(in the rows, 100 means zero)
Known rows, with every step that occurs
d s j z p: 119 109 66 96 96 109 106 81 105 120 109 87 138 109 91 86 96 116 97 98 69
 91 132 133 106 108 102 111 112 103 110 135 105 135 103 102 95 95 110 77
 122 97 121 105 95 111 118 103 79 103 65 115 91 95 122 98 100 83 104 85
 80 119 85 111 85 115 77 109 125 98 104 86 96
x d: 94 99 108 101 112 109 93 84 121 86 93 98 95 104 109 104 102 95 95 105
 104 106 79 94 79 100 103 106 88 101 98 103 106 84 96 90 111 113 105 97
 87 111 102 88 100 96 85 111 95 100 89 94 93 106 105 74 94 91 92 98 91
 96 95 105 97 106 92 102 92 94 107 109 110
x m s d g: 51 83 130 110 121 127 83 87 99 110 70 147 102 95 84 102 120 118 95 110
 89 121 81 72 79 92 115 129 95 65 95 83 118 79 65 78 90 120 114 117 85
 133 50 104 110 120 104 89 119 107 112 89 112 100 121 103 88 111 88 85
 87 66 96 92 102 89 85 54 109 81 113 104 100
m s j z p: 120 91 60 94 97 110 102 84 121 126 96 95 144 117 67 81 86 120 105 92 50
 103 140 132 111 95 109 121 110 94 97 136 107 120 107 92 95 91 124 88
 106 110 110 106 117 116 123 98 80 106 52 118 109 106 114 92 88 87 87 76
 71 120 81 101 77 119 79 94 143 100 109 69 100
t g: 97 91 100 103 92 103 114 100 92 84 90 116 110 99 86 95 114 101 100 100
 105 100 92 100 86 87 103 109 91 96 92 75 105 110 83 110 107 111 77 100
 97 101 107 87 93 95 101 110 99 93 112 88 108 119 95 107 113 110 99 92
 94 94 97 98 110 87 105 95 104 93 114 117 109
t g d s m: 87 107 115 101 101 117 106 83 61 90 104 124 89 107 98 110 127 110 91 109
 132 115 53 98 65 97 90 109 93 112 84 79 118 100 73 105 108 112 95 79 89
 128 99 80 86 107 99 110 112 82 117 79 87 122 113 109 104 114 88 90 102
 84 81 107 115 93 122 113 79 83 131 124 101
p g m s: 96 80 71 123 91 99 111 90 107 104 84 81 81 118 96 116 107 117 95 94 103
 110 121 91 105 92 104 123 93 100 94 101 107 99 86 105 118 101 90 102 93
 104 72 106 88 124 106 98 98 69 100 105 133 107 91 91 87 88 88 96 99 91
 81 75 86 97 120 62 102 107 121 97 114
t g d s j z p: 123 118 67 91 99 117 112 74 100 96 105 96 153 114 84 75 101 111 84 91 87
 86 110 135 79 87 102 112 98 124 86 102 114 129 78 107 112 104 92 71 113
 109 132 76 81 105 114 123 73 87 73 103 98 121 117 109 104 95 93 79 74
 118 73 101 82 110 89 104 129 96 132 105 107
g m x d s: 97 96 96 116 111 113 95 78 113 86 91 117 74 116 125 129 87 90 65 126 134
 100 82 106 79 102 104 115 101 127 93 88 113 57 87 72 151 145 97 57 80
 118 83 78 96 103 98 114 124 75 93 101 88 116 121 71 94 84 85 95 94 99
 65 98 107 85 119 88 92 79 112 135 120
d g p: 92 101 106 100 115 108 90 100 92 79 91 115 119 99 85 89 115 93 101 111
 99 90 99 100 98 107 101 109 93 85 90 94 98 94 87 92 102 106 83 100 99
 116 73 84 99 113 93 106 100 107 91 101 98 90 97 106 98 133 99 99 95 83
 102 81 100 81 94 93 89 100 110 110 94
j z p g: 130 99 73 101 89 115 136 81 103 90 105 65 112 93 89 96 135 114 108 84 71
 99 144 95 88 86 110 104 90 96 101 120 104 150 107 108 85 80 88 107 121
 74 115 116 75 102 86 105 60 110 77 70 118 85 87 96 96 72 122 102 83 113
 104 71 96 107 82 81 117 114 102 81 110
g d: 110 113 100 96 112 110 92 95 103 89 108 98 101 105 107 102 92 91 91 96
 112 95 85 103 91 95 98 98 93 118 87 91 102 91 93 92 114 100 106 89 98
 112 102 84 91 100 92 114 93 92 96 97 98 104 96 103 89 104 92 102 102
 100 94 92 91 110 105 100 100 107 114 104 99
m x d: 108 88 107 100 113 122 96 85 118 76 87 120 90 99 103 111 96 84 92 118
 111 105 81 94 74 98 106 120 88 115 82 93 109 57 100 66 125 125 102 78
 82 124 95 77 102 89 90 107 109 97 79 86 89 111 112 72 89 90 88 96 82 98
 87 97 120 92 98 91 106 86 101 113 111
m g: 99 108 106 119 101 99 92 88 102 79 108 124 91 96 86 113 107 103 99 109
 97 106 70 79 86 110 94 120 100 95 89 96 92 98 94 98 99 100 88 103 90
 102 92 89 100 117 100 118 112 100 111 83 99 99 93 87 106 112 114 90 93
 91 103 99 122 102 102 91 98 105 101 106 105
j s m x d g: 77 95 140 87 132 115 89 77 97 75 86 144 112 95 83 116 113 80 105 127 105
 119 52 86 49 88 123 114 64 78 71 103 131 76 109 70 129 125 119 86 77
 147 65 81 123 107 92 102 115 116 51 55 79 119 132 48 78 104 97 92 85 55
 102 115 148 74 100 81 106 78 104 95 98
m g d: 106 123 105 115 113 108 87 81 105 69 117 121 93 101 91 117 102 99 88 105
 108 96 54 81 79 103 95 114 97 117 75 85 97 94 90 90 111 98 96 93 88 115
 95 76 90 119 89 129 107 89 110 82 96 102 87 89 98 114 108 94 95 94 94
 93 115 113 105 96 99 108 120 113 105
m s d g p z: 76 86 99 103 111 129 81 95 87 95 88 138 108 98 77 94 121 113 110 111 85
 110 104 80 114 107 105 109 113 68 90 96 104 81 56 77 85 98 110 92 89
 140 60 93 97 117 121 97 106 101 115 118 120 95 104 92 85 127 65 74 97
 89 98 60 92 92 72 72 114 81 94 80 100
z p g m x: 126 86 81 125 101 106 140 91 95 61 93 88 84 109 100 121 120 99 89 95 109
 102 122 91 94 82 114 120 84 121 90 82 119 102 109 92 126 115 84 84 101
 91 90 109 84 109 83 94 93 88 79 78 121 100 92 93 75 78 102 104 91 112
 88 46 112 84 115 63 118 102 108 102 123
t g m s: 86 76 82 114 94 98 113 93 95 99 80 121 100 121 82 107 90 117 80 100 109
 106 101 115 92 77 102 119 101 95 92 74 112 96 74 101 134 122 83 91 83
 112 85 89 106 117 121 116 116 71 112 112 125 132 101 105 102 110 75 81
 96 100 72 83 94 89 125 77 109 88 131 116 117
p g d s m: 97 114 104 107 104 116 106 84 71 98 114 82 73 97 115 121 141 110 108 103
 127 119 73 76 76 110 91 109 85 118 78 102 113 103 92 104 91 94 100 88
 96 122 85 101 68 115 85 94 92 82 112 73 96 95 104 96 91 98 100 105 103
 81 88 99 105 106 117 97 69 101 119 100 97
x d s m g p: 64 108 122 121 122 111 81 69 80 78 111 139 71 103 91 116 130 109 86 130
 128 128 24 66 65 147 83 131 100 94 82 105 104 63 91 84 96 115 105 86 71
 141 78 83 100 126 90 119 129 102 121 75 70 93 106 59 106 132 98 78 94
 86 82 109 128 102 108 113 53 84 114 116 103
t g m x: 104 81 93 118 96 100 121 98 89 67 94 131 93 111 93 112 93 90 64 107 122
 98 97 113 85 78 113 113 96 115 86 59 115 83 81 91 145 130 66 72 85 102
 93 75 96 98 109 112 123 82 100 89 111 127 101 101 101 108 88 97 93 93
 77 81 129 65 128 80 116 87 112 131 117
g d s: 106 124 98 96 108 114 88 88 94 103 107 101 99 112 120 106 98 104 97 104
 123 90 80 107 91 104 86 100 101 127 89 95 101 89 86 95 112 101 108 80
 105 124 99 86 85 106 94 112 98 77 110 107 86 103 105 105 100 104 92 95
 101 100 83 98 82 107 108 105 88 99 117 118 100
x m g d s j z: 94 128 87 119 111 117 69 59 113 105 133 124 114 107 89 95 90 103 63 114
 93 98 74 112 70 113 102 133 111 112 87 118 98 99 80 87 111 94 104 79
 102 110 91 67 78 122 113 135 115 104 101 94 75 91 119 94 101 115 115 86
 83 87 72 137 121 121 86 90 110 106 122 114 97
g d s j: 107 120 81 102 108 104 70 87 108 109 106 94 126 120 110 92 80 98 95 103
 109 92 88 121 107 109 91 107 104 132 84 111 103 94 90 100 113 102 109
 72 105 128 103 78 86 110 114 104 99 71 87 129 87 107 119 101 95 107 88
 93 97 99 77 121 80 116 102 106 102 100 114 103 96
j z p g m s d: 100 84 65 124 85 117 128 80 104 107 87 87 94 101 95 114 130 127 90 85 70
 114 137 84 98 88 114 110 106 87 101 102 115 121 81 95 99 98 97 96 96 93
 86 126 86 127 111 100 71 94 97 89 143 99 92 89 86 74 88 92 77 105 88 60
 74 107 88 58 127 95 105 73 112

Rows
78 87 100 107 95 112 83 101 101 118 77 130 97 98 99 107 108 119 110 105
 87 116 95 75 108 108 101 113 113 85 93 92 104 77 82 85 87 104 118 104
 81 130 83 114 114 115 125 85 100 92 118 111 118 109 106 88 97 103 75 87
 87 93 97 97 81 103 93 78 108 79 95 80 98
m s d
69 98 112 123 107 103 98 96 99 84 86 119 97 95 105 118 112 97 77 105 97
 102 89 84 99 93 113 90 99 79 102 76 111 101 69 95 113 121 85 91 75 104
 64 97 91 121 104 105 105 92 104 97 121 98 106 99 93 101 93 107 96 65
 101 88 94 81 97 76 106 86 93 99 101
s d g m
96 78 99 119 109 111 115 81 109 55 83 130 88 110 101 116 95 83 57 115
 128 106 78 103 64 82 113 119 83 116 83 62 117 68 78 84 156 144 72 69 72
 114 93 65 94 87 94 128 120 81 91 86 103 131 105 80 97 95 84 97 85 92 73
 89 126 74 120 79 111 77 119 140 125
t g m x d
116 95 89 110 101 108 135 95 93 81 91 70 100 100 94 99 137 110 120 84 94
 101 115 81 89 88 104 111 77 100 92 98 109 129 107 115 88 94 92 114 114
 87 105 119 86 106 75 89 66 96 89 76 118 94 91 99 88 80 112 103 92 115
 110 59 93 101 93 75 111 112 107 91 116
z p g
108 91 109 94 130 134 91 79 107 51 99 129 102 99 81 96 111 77 90 130 108
 102 90 98 80 99 115 114 88 94 79 96 109 61 72 59 125 122 90 69 87 139
 76 59 86 88 88 116 117 113 78 92 86 97 110 82 78 112 84 90 90 92 89 63
 128 78 75 79 111 87 98 113 112
m x d g p z
69 111 123 96 111 103 78 97 93 90 73 137 132 86 95 104 115 94 118 101 82
 98 80 72 89 92 116 87 85 62 88 91 116 108 88 97 100 99 112 112 99 121
 73 105 107 114 110 98 89 108 92 88 106 109 115 77 95 117 100 94 85 57
 124 106 106 83 82 67 116 89 92 80 90
j s d g
57 79 118 112 106 122 83 97 95 124 78 140 83 100 99 99 110 122 91 103 97
 126 84 74 89 102 108 126 111 77 97 86 111 71 80 82 89 109 128 114 85
 122 70 116 112 112 115 84 120 106 127 96 109 103 117 98 88 110 78 87 95
 88 91 94 99 103 92 64 106 83 106 96 105
x m s d
105 108 82 105 101 106 86 87 97 93 95 113 134 120 102 87 91 99 93 104
 114 92 80 120 91 98 92 117 96 130 80 88 107 101 71 108 119 109 82 75 95
 131 111 65 82 103 118 114 98 67 96 119 97 125 115 107 108 118 85 87 91
 94 75 117 90 100 107 100 106 94 130 118 105
t g d s j
74 108 110 91 111 112 74 97 75 77 94 139 128 88 82 90 120 94 114 103 83
 103 95 79 107 105 113 85 98 63 84 98 115 102 76 95 97 84 112 99 103 124
 71 98 90 105 118 105 98 116 110 99 110 103 107 79 87 138 84 84 95 73
 116 78 110 86 64 70 116 92 84 70 92
j s d g p z
143 86 48 121 89 103 129 79 115 82 109 77 119 109 91 102 104 96 77 98 71
 98 152 120 103 89 126 119 97 119 86 119 112 119 108 93 125 98 81 71 106
 87 102 101 73 108 112 101 77 96 47 92 118 96 107 91 78 73 104 106 79
 105 80 77 111 95 92 72 146 106 98 79 112
s j z p g m x
98 88 62 109 103 98 86 75 131 120 96 101 142 124 69 98 72 106 79 109 60
 96 136 138 110 88 118 113 109 81 98 129 107 114 75 85 125 105 95 76 91
 116 67 79 103 132 134 115 101 90 54 127 117 105 121 98 90 97 86 85 84
 72 70 120 87 96 89 82 137 96 115 86 93
d g m s j z
83 94 127 87 118 111 92 83 92 84 92 142 93 98 95 118 104 84 101 118 114
 125 56 89 62 99 115 110 79 93 74 107 126 64 122 74 126 110 134 85 81
 134 87 92 124 100 101 97 117 112 67 58 79 122 123 41 79 106 89 94 86 74
 94 120 144 89 106 94 100 83 98 89 101
j s m x d
84 120 120 121 126 113 86 78 100 71 120 133 85 98 88 111 104 101 68 106
 119 109 45 81 60 96 102 128 90 108 82 76 104 83 90 85 113 106 102 105
 91 108 83 76 90 113 81 130 121 105 120 70 82 97 95 97 89 121 113 94 96
 89 88 96 131 114 106 75 96 107 127 127 110
x m g d
72 98 115 110 111 112 79 103 87 79 80 135 112 90 94 94 129 93 102 111 94
 98 85 70 106 120 103 102 102 77 89 80 102 81 75 88 88 106 87 100 85 128
 71 95 93 117 107 96 98 105 107 100 107 84 99 102 97 135 91 99 87 70 110
 82 94 80 84 82 95 92 92 96 93
s d g p
119 110 85 105 100 112 105 91 106 77 103 74 97 101 109 106 120 96 104 91
 110 97 100 80 91 93 100 104 77 123 79 94 100 106 91 104 106 84 87 101
 100 108 96 93 68 102 82 105 74 81 100 85 111 99 83 100 87 96 103 108 98
 91 98 80 95 106 104 78 93 117 118 102 106
p g d
100 129 105 114 114 110 80 78 101 80 118 123 92 103 104 121 102 106 93
 109 119 95 53 84 80 109 83 121 102 125 80 87 98 90 83 91 109 109 95 81
 94 120 91 74 85 125 96 128 113 76 123 90 84 102 99 92 107 114 106 87 97
 96 84 99 104 109 110 96 87 100 120 127 105
m g d s
101 86 87 100 95 108 112 101 74 73 108 119 107 102 80 77 118 101 90 100
 109 103 106 107 101 99 99 102 104 95 87 81 103 103 71 104 105 96 83 88
 104 106 107 82 76 86 111 116 104 101 123 105 109 112 90 111 105 133 86
 83 105 117 94 68 118 88 87 97 106 97 107 109 112
t g p z
101 87 100 116 118 107 103 84 120 72 96 116 77 111 115 124 83 81 62 120
 124 105 84 104 82 94 112 112 92 123 89 83 113 54 93 68 155 132 96 67 77
 114 87 77 99 98 93 117 119 88 79 94 95 112 108 69 82 86 85 103 91 96 74
 90 118 85 117 87 106 87 104 121 115
g m x d
108 94 87 99 101 110 101 104 83 87 122 104 94 103 93 83 106 98 94 105
 105 102 113 106 118 110 97 94 113 100 98 102 101 97 88 92 100 87 103 88
 109 104 101 93 82 91 107 105 107 109 113 115 100 93 94 102 91 121 86 88
 114 119 94 73 106 100 86 102 100 103 91 90 100
g p z
96 103 97 124 107 96 84 92 92 72 111 133 93 98 80 101 109 101 92 110 108
 98 74 78 100 130 89 122 104 96 83 93 89 79 96 93 97 94 87 100 91 109 91
 85 96 119 101 118 116 104 117 93 94 89 82 91 107 143 110 86 93 95 95 85
 121 99 100 95 87 105 104 108 105
m g p
86 89 140 95 128 125 101 79 102 68 92 135 89 91 87 122 125 82 94 131 108
 123 55 79 52 95 116 121 74 89 83 96 123 66 90 66 116 134 102 80 68 142
 66 73 109 107 77 98 120 115 63 57 82 102 123 71 82 94 97 99 82 64 92
 105 143 75 100 93 95 76 101 113 100
s m x d g
96 89 96 107 95 103 106 105 80 77 87 122 113 104 83 76 113 101 89 102
 118 97 94 102 95 106 95 111 95 100 85 71 100 89 85 107 106 104 72 99 98
 109 104 81 92 94 106 114 102 97 115 102 104 108 88 108 113 140 92 89 91
 100 92 81 105 83 106 96 92 96 116 116 109
t g p
86 100 119 97 126 114 94 79 123 78 83 101 114 99 92 105 109 91 96 113 95
 99 77 89 63 92 110 106 76 85 94 97 109 94 81 86 112 125 94 101 85 121
 82 75 99 102 73 117 97 102 71 86 95 101 110 79 92 91 103 100 87 77 100
 100 103 92 85 92 98 91 113 116 107
x d g
135 94 58 106 87 108 121 83 114 95 102 59 135 102 81 81 122 106 109 87
 57 100 147 106 103 97 112 112 92 102 95 134 103 147 107 113 87 77 87
 101 117 85 119 112 76 108 101 97 54 109 54 94 115 89 101 93 89 74 115
 101 76 110 101 94 93 114 72 83 133 116 99 67 101
s j z p g
107 108 101 99 101 113 110 94 93 72 100 112 112 104 94 94 104 97 86 95
 119 92 79 103 76 79 97 105 85 115 77 66 109 103 76 105 119 108 82 93 93
 112 112 73 85 92 93 123 94 81 107 90 106 127 93 109 104 114 91 95 96 97
 89 92 104 95 108 94 104 100 128 124 109
t g d
79 82 82 115 121 99 77 73 141 98 74 105 128 129 82 107 74 100 81 114 87
 108 90 117 94 88 112 125 86 87 89 111 111 82 71 79 136 131 107 78 68
 137 61 69 112 129 109 112 107 76 49 127 113 122 126 74 77 92 76 86 84
 76 71 111 84 98 98 77 119 88 127 104 107
x d g m s j
75 100 120 109 105 115 90 95 97 85 82 125 114 84 98 109 125 98 107 104
 86 104 86 70 92 101 109 96 95 73 96 83 108 99 73 92 88 113 90 103 84
 119 76 98 98 111 97 96 93 103 103 90 110 93 108 97 99 103 95 99 87 68
 116 99 100 82 84 78 105 85 92 95 94
s d g
100 101 99 93 115 116 97 93 87 75 114 111 111 98 77 85 116 95 101 109 95
 97 110 104 105 103 105 96 96 83 96 103 101 101 73 90 101 95 91 88 103
 110 79 79 81 99 98 112 105 110 100 104 102 89 95 110 90 122 93 91 106
 95 102 68 111 88 78 92 104 98 98 99 100
d g p z
93 97 122 88 105 100 97 99 70 97 102 142 98 92 88 114 104 93 106 113 109
 119 74 96 84 100 116 106 92 95 79 107 124 81 126 86 115 95 129 89 95
 125 84 102 124 105 114 90 121 114 78 66 83 117 117 67 83 114 94 94 96
 75 102 115 145 81 114 93 105 87 91 81 89
j s m x
103 85 85 128 104 118 109 74 113 77 84 95 66 111 126 131 116 93 81 121
 133 100 92 84 77 101 105 121 88 129 86 93 111 69 85 80 145 128 79 66 89
 116 75 83 72 108 87 109 111 68 95 88 102 108 113 71 90 80 94 105 90 89
 74 84 106 83 116 68 89 89 113 129 124
p g m x d s
87 89 88 117 92 92 121 95 89 80 96 108 97 110 95 107 99 100 69 96 118
 101 94 111 91 82 106 101 95 101 98 70 109 109 78 114 133 122 71 89 90
 90 100 86 90 102 106 118 109 81 113 101 115 120 97 107 108 106 94 96
 101 90 85 89 108 85 122 91 104 93 117 123 112
t g m
110 109 64 102 92 102 83 81 112 131 110 93 132 108 99 88 87 103 90 110
 73 93 129 129 109 113 97 106 123 105 105 139 97 117 91 100 100 90 100
 76 112 105 110 91 87 106 129 106 94 100 83 127 90 98 122 99 111 94 103
 89 87 98 80 144 91 108 82 111 111 95 98 86 89
d s j z
103 115 103 104 109 121 127 78 66 88 112 81 81 103 106 116 152 119 114
 93 125 117 77 78 74 97 93 112 79 117 84 99 120 121 99 107 89 99 112 93
 103 116 96 114 78 121 74 92 80 86 95 66 96 95 105 95 81 86 103 100 98
 105 90 71 94 109 112 98 81 100 122 97 109
z p g d s m
